(in the rows, 128 means zero)
Known rows, with every way that one mark hangs from another:
Z_953{Z_136}: [119 121 131 119  93 100  96 105 129  97 130 151 157 167 102 172 117 109
 141 118 118  93 123 120 113 125 150 112  96 142 153 124 124 144 132 128
 154 138 137 129 110  83 116 138 109 105 138 101 127 123 132 140 143 101
 108  94 119 112 112 124  95 101 132 112 131 133 127 132 105 116 118 162
  77 164 127 187 141 104 105 115 117 109 172 120 127 150 100 172 151 164]
Z_842{Z_671{Z_178 Z_224}}: [148 128 164 105 130  79 101  99 133  93 173 122 128 141 110 134 123 118
 163 134 143 102 116 140  76 145 147 112  96 168 156 140 105 169 120 150
 170 146 138 117 168  68 120 177 118 109 141  58 118 141 132 159 139  97
 122  67 132  94  93 117 117  97 104 140 126 120 114 145  88  66 111 140
  91 158  88 145 128  99  95 113 128 117 179 115  86 156  84 152 163 130]
Z_224{Z_671{Z_178{Z_953{Z_94 Z_136}} Z_842}}: [143 132 147 121 135  80 103  93 119 113 189 152 154 142 105 189 115 100
 189 105 130  96 110 113 108 178 141 132  72 199 124 122 111 147  98 133
 193 135 129  87 118  71 125 179 134 120 150  53 174 119 115 163 159 129
 113  75 137  95  94 112  89  93 116  90 130 119 104 117  89  91 133 161
  67 151 125 179 124  78  95  89 122 127 177 112 134 155  67 140 165 154]
Z_224{Z_671{Z_178{Z_953} Z_842}}: [143 123 164 132 139  74 117  93 126  93 201 125 130 136 120 149 127 116
 178 118 150 121 123 121  87 175 124 139 103 178 128 132 117 142 106 128
 153 140 126  94 147  80 108 179 145 128 154  61 157 126 131 139 146 117
 115  83 129  90  85 110 123 101 119 123 124 118 121 137  88  90 132 131
  68 135  92 173 118  78 120  83 118 143 173 102 101 157  54 136 179 160]
Z_178{Z_671{Z_224 Z_842} Z_953{Z_94 Z_136}}: [149 137 146 127 125 107  65  84 136 103 168 162 164 134  88 162  99  88
 190 117 130  75 123 102  94 125 150  97  70 197 121  63 106 148  90 138
 206 129 133 112 134  80 136 175 121 121 156  42 158 102  87 193 149 121
  86  59 115  80  92  89 110  81 129  78 133 115  84 145 108 100 129 152
  80 128 117 173 141  92  72 114 116 121 165  96 130 133  97 153 175 164]
Z_953{Z_94 Z_136 Z_178{Z_671{Z_224 Z_842}}}: [149 142 147 111 126 100  70  83 122 112 164 161 176 161  96 179 122  80
 177 123 115  79 110 100 104 129 168  96  69 186 128  71 121 171  95 142
 217 139 145  94 141  71 130 168 102 114 136  48 158 106 102 199 162 124
  97  60 116  96 107 102  78  60 113  84 126 105  89 108 107  83 121 160
  81 158 122 162 128 111  80 140 118 102 185 113 127 149 100 140 160 145]
Z_671{Z_178{Z_953} Z_224 Z_842}: [148 137 168 115 131  85  99  82 152  72 187 136 135 135 104 140 132  85
 174 114 133  96 142 115  77 163 132 109  87 185 145 111 103 149  98 142
 171 145 109 103 167  80 112 206 141 130 141  40 151 139 114 170 144 128
  96  83 142  83  96 111 129 106 102 149 113 129 122 139 109  69 151 126
  76 131  79 160 110 108 123 101 111 138 160 105  89 137  76 131 179 147]
Z_671{Z_178}: [138 115 144 115 100  90 106 101 126  83 156 121 147 150 113 153 131 108
 159 129 135 116 126 133 101 161 134 120 105 156 158 152 116 148 136 132
 152 149 130 120 138  75 105 158 125 122 138  83 131 135 143 139 157 106
 120  97 128 109  90 131 106  87 110 136 126 117 143 127  92  94 134 138
  73 157 101 167 130  98 131 112 124 115 161 117  93 149  77 153 152 149]
Z_671{Z_178{Z_953{Z_94}} Z_224 Z_842}: [155 123 154 120 131  91  96  84 143  82 182 148 146 123  97 157 129  77
 194 114 127  85 133 111  82 168 136 108  79 200 134 107  91 158  85 144
 195 137 113 103 156  58 122 205 132 125 143  25 154 121 109 175 154 132
 105  80 130  84  96 116 118  92 111 129 117 123 116 138 107  65 156 139
  69 127  89 161 125 105 110 110 106 123 159 100  94 128  79 139 169 147]
Z_842{Z_671{Z_224}}: [131 130 157 110 129  87  95 106 134  94 151 132 126 135 109 131 134 126
 149 127 131  96 116 133  81 122 147 102 105 159 158 127 107 157 115 149
 166 142 145 137 154  68 123 160 113 102 145  77 107 126 125 148 131  84
 110  68 123 107 105 115 123 110 127 119 124 118 113 165  92  79  97 142
  89 140  99 155 130  99  78 116 132 128 177 105  92 144  90 166 167 145]
Z_94{Z_953{Z_136 Z_178{Z_671{Z_224}}}}: [109 137 137 121 101  82  56  95 131 122 157 145 176 164 109 155 119 107
 176 124 123  98 113  98  83 113 161 120  72 178 138  59 109 143 110 143
 179 137 123 128 132  76 133 148 107 102 160  78 147 118  95 210 158 116
 100  97 103  84 107 101  90  76 135  98 119 124 117 114 103  89 105 142
  92 158 103 173 162 106  74 160 120 127 189 130 129 162  97 145 162 171]
Z_136{Z_953{Z_94 Z_178}}: [113 117 115 115 120 108  95  96 117  95 148 133 177 141 125 193 142 101
 181 142  95 103 111  95 135 130 155 136  69 175 131 119  96 148 115 130
 187 130 153 134 109  70 112 127 113 118 151  70 156 111 118 170 178 112
 120  98 126  90 109 121 100  72 130  89 117  88 111 117 108 110 123 148
  71 148 123 195 133 100 101 137 117 130 168 121 115 138 102 127 152 174]
Z_94{Z_953}: [110 107 128 122  88  98  95 113 136  94 141 130 149 142 103 139 139 135
 155 128 113 115 118 120  90 135 136 122 109 159 151 123  99 122 133 138
 138 133 133 142 120  70 108 150 138 110 153 103 128 121 132 149 147 103
 119 116 113 101  99 118 115 105 144 117 125 123 162 151 106 100 119 132
  69 139  94 182 145 105 116 131 115 135 163 112  97 147  86 155 161 167]
Z_178{Z_671 Z_953{Z_136}}: [123 116 136 138 104 100  56  99 121 110 159 139 164 145  96 165  80 107
 161 125 143  96 118 115 103 113 144 115  93 173 143  74 116 126 127 123
 161 123 133 133 112  89 124 131 123 109 170  84 142  90 108 168 151  97
 100  83 111  85  79  79 119  97 146  92 134 113  94 149 102 137 124 152
  83 143 112 201 158  84  86 111 128 135 172 105 134 149  86 163 162 187]
Z_341{Z_178{Z_671{Z_842} Z_953{Z_94}}}: [155 107 142 120 125  91  66 104 126 114 182 145 167 113 108 155 113 102
 184 132 149 108 116  93  97 144 135 131 105 183 121  88 100 133  92 122
 178 110 141 106 144  63 110 171 136 109 170  36 161  83 117 179 177 120
 113  64 106 100  82 103 120  82 133  97 142  99  91 145  96 104 148 139
  74 126  91 177 141  92 109 100 151 142 140 100 117 153  88 145 153 173]
Z_136{Z_953}: [110 111 134 124 112 109 100  94 132  76 141 117 148 148 121 159 140 121
 158 142 112 114 113 119 110 130 147 126  97 160 142 135 106 143 134 131
 141 132 142 146 120  83 105 139 124 114 144  88 119 116 133 133 139 102
 113  96 126  85 108 107 117  99 132 118 114 112 128 151 112 106 130 141
  65 130 104 191 126  91 106 119 115 133 167 111 106 136  96 142 168 179]
Z_341{Z_178{Z_671}}: [141 102 142 120 101  86  71 106 112 115 153 135 160 131 117 140 120 111
 153 146 150 123 114 116 102 127 127 137 130 152 142 111 111 137 129 119
 145 120 147 128 142  63 105 151 123 102 159  70 129 110 141 148 165 100
 114  82 105 117  89 108 116  84 131 112 147 114 114 140  88 104 120 140
  84 140  88 174 147  92 110 105 145 127 143 109 108 163  89 153 149 175]

Rows:
[154 124 173 120 129  96  91  88 133  92 161 138 139 137 101 121 130 107
 157 127 130 102 132 113  78 116 140  99 114 176 133  94 118 150 109 141
 166 145 148 108 157  76 115 179 119 119 137  65 126 123 126 158 128 112
  90  61 114 103 100  95 118  87 124 115 120 123 112 153  97  72 121 135
  78 123  96 149 114 102  97 117 117 112 173  92  98 139  89 148 181 149] : Z_178{Z_671{Z_224 Z_842}}
[139 130 148 114 137  92  83  95 132  96 179 139 139 116 108 152 116 104
 184 125 141  97 116 123  85 153 149 118  64 194 139 112  85 160 112 152
 205 133 126 123 158  60 137 175 126 108 163  25 148 115  99 180 158 105
 126  74 130  81  78 105 126  99 121 119 137 105 100 145  87  70 125 146
  90 133  98 158 143  95  89 108 136 140 167 117  90 135  87 153 162 147] : Z_842{Z_671{Z_178{Z_953{Z_94}} Z_224}}
[132 132 164 131 125  95  63  85 139  97 178 153 156 148  94 146 100  96
 169 120 141  81 126 109  85 127 149 101  94 188 127  67 122 147  99 146
 178 134 122 111 151  79 123 181 123 121 156  57 146 104  97 183 132 118
  81  60 119  81  93  82 121  90 117 102 121 132  93 145 106  99 134 146
  85 129  94 178 139 103  79 105 117 129 177  95 126 151  85 146 188 168] : Z_178{Z_671{Z_224 Z_842} Z_953{Z_136}}
[104 117 136 131  95  88  65 111 110 127 155 138 177 170 107 169 112 114
 176 132 127 106 104  97  92 121 156 138  88 164 148  79 114 139 124 132
 169 130 125 123 112  77 131 122 114  99 163  96 156 109 107 201 168 109
 117 112 110  94  96  99  84  74 139  86 125 103 116 111  99 124 107 145
  85 163 105 194 161 103  89 145 125 131 188 129 134 169  92 148 150 173] : Z_94{Z_953{Z_136 Z_178{Z_671}}}
[150 129 147 132 144  83 112  93 123  99 195 137 135 120 114 157 130 108
 189 115 132 116 114 107 100 176 131 136  86 196 122 129 109 142  91 127
 175 135 137  95 135  71 116 175 137 120 154  47 162 118 131 151 163 119
 122  78 139  96  85 111 107  95 122 105 129  99 113 137  85  85 133 144
  58 128 106 174 122  81 113  90 119 136 164  99 110 148  65 135 172 152] : Z_224{Z_671{Z_178{Z_953{Z_94}} Z_842}}
[130 127 139 114 109  93  79  91 142  96 165 154 170 133  95 182 108  74
 187 117 123  73 126 120 103 159 154 102  54 192 134  97  95 158 103 144
 200 131 114 122 131  64 138 181 115 116 150  34 158 118 103 187 167 120
 100  82 125  81  96 107  95  89 107 113 127 135 111 117  98  77 140 153
  80 157 120 180 151 102  93 115 113 113 166 125 117 141  85 150 159 156] : Z_671{Z_178{Z_953{Z_94 Z_136}} Z_224}
[ 95 122 117 121  85  84  81 108 118 113 148 147 178 174 112 186 127 118
 166 118 102  97 115 105 105 134 160 135  83 153 153 102 112 132 121 138
 162 132 122 127 105  72 122 129 111 102 148 104 153 112 108 185 165 117
 117 123 120  98 111 119  76  86 124  99 122 133 140 117 103 104 107 149
  82 178 111 196 158 117 104 146 121 134 176 147 131 170  90 151 141 163] : Z_94{Z_953{Z_136 Z_178}}
[132 115 129 118 105  94  42  94 132 122 164 166 184 128 101 168 105  84
 184 132 139  85 118 101 102 128 147 120  75 190 119  64  96 144  97 132
 188 106 130 135 139  60 132 171 117  93 170  24 160  98  99 200 178 112
 100  63 104  87  88  98  98  84 122  88 148 128  81 128  90  89 129 150
  88 138 104 180 172  88  75 119 139 124 155 121 134 158  92 149 164 181] : Z_341{Z_178{Z_671{Z_224} Z_953{Z_94 Z_136}}}
[145 138 150 112 121  91  82  85 144  87 177 168 159 143  97 173 117  73
 196 109 123  70 139 111  98 165 155 107  63 200 128 103 101 159  87 145
 208 137 114  99 143  68 132 198 119 127 141  32 167 126 103 192 154 137
  93  68 131  84 109 119 100  91 100 111 120 131 106 125 104  68 152 153
  75 148 108 170 129 108 107 107 111 114 162 124 111 142  79 141 165 148] : Z_671{Z_178{Z_953{Z_94 Z_136}} Z_224 Z_842}
[128 131 143 109 127  87  72  94 135 101 175 151 151 139 100 174  96  93
 186 119 140  72 114 135  90 146 160 108  56 197 138 103 101 170 109 149
 211 132 119 122 144  63 146 171 112 103 161  30 150 114  89 196 155 110
 110  64 134  82  93 107 102  99 111  96 133 117  91 134  92  72 122 157
  89 159 116 170 154  96  69 108 133 129 180 128 119 154  81 155 158 146] : Z_842{Z_671{Z_178{Z_953{Z_94 Z_136}} Z_224}}
[140 121 164 137 137  96  72  82 143  85 182 139 143 128  95 120 116  97
 172 120 151 101 133 107  72 125 134 108 111 179 128  74 114 137  98 141
 169 133 129 120 157  78 112 181 137 122 160  56 143 110 106 175 133 109
  86  70 116  89  92  79 143 101 132 121 116 112 101 166 107  96 139 125
  83 107  82 164 127  99  95 104 117 146 163  81 108 131  93 149 193 169] : Z_178{Z_671{Z_224 Z_842} Z_953}
[121 129 105 120  96  99  79 108 113 109 134 162 184 162 110 203 119  84
 171 115 100  87 105 107 131 135 165 117  67 167 141 114 111 152 119 134
 197 132 150 124 104  64 127 125 100 102 138  80 154 104 121 175 184 113
 117  99 116 106 109 123  70  79 132  83 135 113 107 106  93 118 108 171
  81 175 144 187 147 112  99 135 124 106 175 134 130 151 106 157 132 151] : Z_953{Z_94 Z_136 Z_178}
[129 139 129 121 113  90  65  90 122 124 151 157 186 150 101 185 119  75
 175 130 116  92 110 105 106 120 164 112  59 184 130  68 106 160 109 142
 211 135 142 127 128  68 139 140  90 109 151  56 161 103 105 194 172 107
 111  76 108  95  99  96  81  60 128  77 133 108  94 108  89  97 100 167
  87 162 131 171 153 104  76 142 120 106 178 117 127 153 105 152 153 155] : Z_953{Z_94 Z_136 Z_178{Z_671{Z_224}}}
[137 108 129 127 111  96  82 107 133  89 167 140 152 119 110 172 118  96
 185 128 132 101 122 117 101 162 145 125  76 181 143 123  88 144 118 133
 179 135 128 127 127  67 114 158 129 115 160  52 158 109 119 163 172 117
 126  95 118  85  81 116 113  91 130 119 130 103 120 134  95 101 151 146
  72 146 114 182 142  98 119 108 125 133 148 109  99 132  83 150 145 159] : Z_671{Z_178{Z_953{Z_94}}}
[145 125 156 122 133  92  86 102 116 100 171 128 158 154 115 154 119 106
 166 131 130 121 116  96  94 120 148 129 112 162 139  97 133 148 112 127
 180 145 151 105 144  79 108 141 120 121 143  82 151 109 129 172 162 111
 117  84 120 109  94 104 109  70 130 107 121  93 109 124 101 106 122 142
  85 147  98 169 114 104 114 124 131 129 168  98 106 152  94 136 158 148] : Z_953{Z_178{Z_671{Z_842}}}
[151 132 178 110 127  82 113  85 139  70 174 139 133 146 111 139 146  93
 165 120 132  97 144 131  81 162 139  98 101 173 150 130 112 159 103 139
 166 155 123  96 161  75 107 203 124 133 124  52 131 155 136 157 131 126
 105  72 140  98 112 128 115  91  95 155 109 141 133 134  95  48 130 133
  77 147  89 148 107 113 125 104 107 104 165 108  82 145  79 140 177 136] : Z_671{Z_178 Z_224 Z_842}
[149 122 152 115 119  96  45  84 127 114 178 172 181 127 100 169 111  79
 189 125 143  76 124  97  96 133 148 110  85 198 121  60 105 151  84 137
 196 112 126 103 147  66 129 193 116 106 164  19 169  99 101 207 164 127
  97  55 111  90  98  93 110  80 114  89 133 129  79 136 106  80 136 150
  86 135  94 176 146  97  83 102 134 127 154 111 130 161  90 141 169 167] : Z_341{Z_178{Z_671{Z_224 Z_842} Z_953{Z_94 Z_136}}}
[122 112 129 124 127 110  78  97 112 105 161 118 180 131 128 174 124 102
 187 149 121 118 102  96 122 116 158 139  78 179 126  88  97 153 116 125
 190 126 157 132 125  72 118 122 113 110 166  62 159  95 111 176 180 108
 129  80 115  84  88 100 109  53 137  74 119  69  94 124 102 126 114 147
  73 136 122 192 138  86  87 137 128 130 170 115 120 139 103 123 157 177] : Z_136{Z_953{Z_94 Z_178{Z_671}}}
[135 127 153 123 119  85  87  98 136  87 180 150 151 165 102 175 102  94
 174 111 136  83 132 119  93 166 149 124  91 175 147 121 122 147 112 130
 176 143 112  95 140  82 115 182 131 132 143  66 159 121 115 172 152 130
  97  88 146  89 101 116 105  95 103 120 123 140 116 123 106  95 147 153
  80 162 104 190 121 103 120  96 115 126 170 127 122 158  72 148 157 153] : Z_671{Z_178{Z_953{Z_136}} Z_842}
[124 128 146 124 117  88  75 109 121 125 170 144 168 174 108 167 116 116
 174 130 126  98 112  90  96 124 168 128  91 167 141  79 120 143 110 127
 184 137 130  94 125  78 123 147 118 112 156  97 159 106 107 196 162 122
 109  96 121  99 108 102  86  65 128  86 124 119 116 115 108 102 116 149
  85 157 104 185 143 111 100 140 120 134 183 130 138 180  85 137 154 162] : Z_94{Z_953{Z_136 Z_178{Z_671{Z_842}}}}
[135 129 121 127 107  98  64 103 113 126 145 153 190 154 108 193 110  88
 174 131 116  97 103 102 120 119 169 121  76 173 137  80 120 157 121 122
 208 130 149 128 108  70 131 118  96 107 158  72 162  94 113 178 183 106
 121  85 107 108  97  95  82  62 141  72 139  95  93 107  94 127 106 175
  84 168 138 189 151 103  85 141 133 110 178 123 136 155 102 154 136 159] : Z_953{Z_94 Z_136 Z_178{Z_671}}
[144 116 157 134 129  99  80  98 122  95 183 129 140 138 107 133 103 113
 173 121 149 115 125 101  84 117 140 117 115 172 132  92 121 131 116 120
 161 132 136 115 141  85 107 157 141 122 165  72 143 102 111 159 142 103
 102  79 116  93  81  86 141  96 146 114 127 107 102 166 102 124 142 128
  70 115  94 182 120  86 106  98 125 153 159  86 111 141  85 147 171 174] : Z_178{Z_671{Z_842} Z_953}
[130 116 147 130 119  90  84 112 121 117 175 125 150 156 108 144 128 120
 180 131 130 120 120  96  77 126 149 130 109 173 139  81 114 134 109 128
 164 136 141  99 137  73 112 149 130 110 156  89 156 103 112 183 161 119
 119 104 124  98  95 101 103  74 138 104 123  95 127 132 102 105 117 129
  79 138  86 176 128 108 111 133 128 141 176 113 106 164  88 126 165 164] : Z_94{Z_953{Z_178{Z_671{Z_842}}}}
[125 123 135 126 106  89  66 104 110 120 148 138 177 169 110 175 100 102
 159 132 128 104 110 109 114 112 155 127  92 154 143  90 132 144 130 128
 182 134 144 121 120  82 123 118 105 105 154  95 155 104 120 179 166 101
 108  87 109 104  95  99  86  65 135  87 136 104 100 108  98 125 106 157
  90 167 120 185 150 107  91 135 128 121 180 122 138 161  94 161 150 162] : Z_953{Z_136 Z_178{Z_671}}
[136 124 160 114 133  82  83 103 136  87 189 123 130 132 107 136 109 116
 178 126 153 104 114 133  73 147 135 128  93 181 152 116 102 155 115 141
 173 145 128 120 174  70 128 173 129 112 158  37 133 127 107 173 141 106
 111  74 135  76  82 105 136 104 111 140 121 110 103 154  89  72 126 129
  92 142  81 164 134  93  91  99 133 145 177 112  93 145  71 152 165 154] : Z_842{Z_671{Z_178{Z_953} Z_224}}
[123 134 157 118 122  79  72  89 135 116 173 146 168 169  97 156 131 111
 179 122 119  89 118  94  81 126 162 115  82 180 135  61 116 155 101 145
 183 140 124  95 141  75 133 171 115 116 154  67 153 117  93 213 148 124
  99  85 122  84 117 100  90  74 115  95 113 127 113 117 108  75 112 142
  93 151  92 170 145 108  82 143 117 121 183 117 123 178  82 128 172 156] : Z_94{Z_953{Z_136 Z_178{Z_671{Z_224 Z_842}}}}
